What can hang from each mark
q43: q213 q496 q712
q496: q43 q290 q527
q284: q43
q290: q43 q213 q527
q846: q712
q527: q290
q712: q43
q213: q43 q846

Each row was made from one small tree. The marks that hang from a mark follow it in brackets, in the order of their numbers. Every link used is in the known rows. Write each row's tree.
In the rows, 128 means zero.
Known rows
q846{q712{q43{q496{q290{q527}}}}}: [116  95 134 116 110  73 112 192 136 125 134 181  87 135  93 131 144 101
 121 143 109 120]
q712{q43{q213 q496{q290 q527}}}: [104  80 133 125 126  69  98 185 120 134 165 176 122 151 100 138 148 121
 129 106  86 115]
q846{q712}: [140 125 124 101 111  78 140 198 139 133 112 172  75 132  82 132 133 107
 120 135 117 115]
q846{q712{q43{q496{q290{q213} q527}}}}: [111  95 131 111 112  68 116 187 131 126 137 183  91 132 101 135 149 100
 126 141 104 120]
q846{q712{q43}}: [133 101 127 114 102  67 102 191 138 129 129 174  89 141  84 142 137 104
 129 157 110 118]
q712{q43}: [140 103 126 121 114  77  91 180 132 137 145 180 116 162  83 148 138 111
 130 150  88 107]
q496{q43}: [138 128 120 109 114  89 118 181 135 155 139 165  98 136  76 163 138 121
 108 153  84 111]
q290{q43{q496{q527}} q213}: [109 150 139  92 134  82 142 182 135 133 144 205 143 126 115 138 166 109
 114 103  57  93]
q43{q213{q846} q496{q290 q527} q712}: [ 92  94 148 168 151  83 210 184 119 123 181 152 139 153 109  90 140 142
 132  75  90 123]
q290{q213{q846{q712}} q527}: [120 164 131  67 127  84 201 150 168 121 128 187 137 172 122 123 152 105
 127 116  73 111]
q284{q43}: [154 115 124 109 128  97 106 192 147 152 138 182 107 167  79 156 129 126
 124 121  70 102]
q284{q43{q213}}: [142 112 126 102 129  84 107 194 152 151 144 177 120 170  81 156 125 140
 131  90  66 106]
q213{q43{q496{q527}} q846{q712}}: [133 112 127 139 103  85 166 165 139 143 149 142 124 155  97  96 142 122
 112 147 123 118]
q527{q290{q43 q213{q846}}}: [130 147 127  94 138  87 191 151 149 152 157 200 127 156  90 142 161 117
 115 116  89  98]
q846{q712{q43{q213 q496{q527}}}}: [108  90 135 117 111  60 101 201 130 123 140 171 103 133  97 128 140 113
 131 126 104 120]
q43{q213 q496{q290 q527} q712}: [ 86  91 146 151 147  84 173 206 100 122 167 172 127 142 109  96 141 131
 130  69  89 122]
q290{q43 q213}: [131 163 130  81 122  78 143 169 152 141 134 203 137 141  98 157 157 110
 119 116  61  93]
q496{q43{q213} q527}: [112 106 118  94 115  78  94 177 110 150 157 140 124 140 101 167 150 120
 119 144  72 120]
q284{q43{q213 q496}}: [125 108 137 117 140  85 118 210 150 144 148 189 120 155  86 135 127 146
 124  67  66 103]
q213{q43{q496} q846}: [146 130 128 144 114  93 183 163 150 151 150 157 132 168  85  96 134 136
 107 123 113 107]
q846{q712{q43{q213 q496}}}: [113  96 136 120 110  59 109 203 140 124 136 179  99 133  88 127 135 118
 129 119 107 118]

Write each row's tree
[123 157 127  68 106  84 183 142 161 131 129 183 152 183 121 118 153 104
 123 129  83 115] | q290{q213{q43 q846{q712}} q527}
[108 150 138  80 129  80 188 154 166 116 138 194 145 169 125 119 154 107
 128 115  69 111] | q290{q213{q846{q712{q43{q496}}}} q527}
[103 117 156 174 150  78 216 203 140 116 168 169 151 153  94  75 122 157
 134  60  87 112] | q43{q213{q846} q496 q712}
[133 130 127 110 124  64 181 175 163 137 141 150 117 157  84 127 127 143
 131  89 103 115] | q43{q213{q846{q712}}}
[126 142 125  81 122  87 179 135 162 142 146 178 111 154 105 159 167 100
 113 132  82 111] | q496{q290{q43 q213{q846{q712}} q527}}
[115 161 147 102 128  89 185 146 159 117 161 185 185 171 122 129 162 108
 130 138  42 101] | q290{q43{q712} q213{q846} q527}
[113 108 147 166 145 101 189 206 113 126 149 192  99 137  90  93 135 122
 116  98 101 114] | q43{q496{q290} q712}
[139 121 130 143 103  83 178 168 154 145 143 152 118 155  86  94 135 130
 109 136 126 115] | q213{q43{q496} q846{q712}}
[121 109 126 113 134  91 144 169 104 142 170 156 134 155 104 134 160 110
 125 139  90 111] | q496{q527{q290{q43{q213{q846} q712}}}}
[103 105 126 119 129  93 151 158 101 146 179 160 139 154 110 146 161 109
 123 174  73 122] | q496{q43{q712} q527{q290{q213{q846}}}}
[128 163 126  68 114  91 185 138 159 135 134 186 162 192 120 119 153 108
 122 121  74 109] | q290{q213{q43 q846} q527}
[133 102 136 131 130  86 118 201 140 139 155 177 137 176  84 139 121 141
 141 100  61 111] | q284{q43{q213 q712}}
[104  88 137 126 126  67  90 195 120 128 162 178 135 151 101 130 143 124
 132 106  80 110] | q712{q43{q213 q496{q527}}}
[115  98 140 142 128  64 129 183 149 130 166 175 138 159  90 124 135 139
 131 100  85 108] | q712{q43{q213{q846} q496}}
[113  89 133 120 114  72 107 197 122 127 141 181  92 132  95 127 147 102
 124 146 113 118] | q846{q712{q43{q496{q527{q290}}}}}
[138 119 138 173 115  96 194 169 138 140 161 156 149 173  87  80 130 137
 117 134 109 112] | q213{q43{q496 q712} q846}
[136 138 121  99 122  81 185 140 163 151 145 176  98 144  91 163 159 110
 115 128  92 109] | q496{q290{q43 q213{q846{q712}}}}
[132 111 136 169 115  98 181 166 123 138 167 145 155 173  99  82 138 130
 120 144 105 115] | q213{q43{q496{q527} q712} q846}
[127 143 120  66 131  96 177 153 142 142 127 197  95 163 106 150 157  97
 114 105  86 113] | q496{q290{q213 q527}}
[121 141 137  79 119  83 108 179 143 131 145 173 149 151 100 149 155 112
 118 113  63 101] | q290{q43{q213} q527}
[104 150 140  82 118  95 164 176 129 122 130 214 162 175 125  99 150 102
 121 104  69 111] | q290{q213{q43{q496 q712}} q527}
[111  89 111 105 114  77 133 143 127 160 172 119  97 140  99 179 160 118
 115 156  92 133] | q496{q43{q213{q846{q712}}} q290 q527}
[114 110 120  96 113  80 153 143 157 154 160 143  99 149  89 171 151 123
 110 138  90 129] | q496{q43{q213{q846{q712}}} q290{q527}}
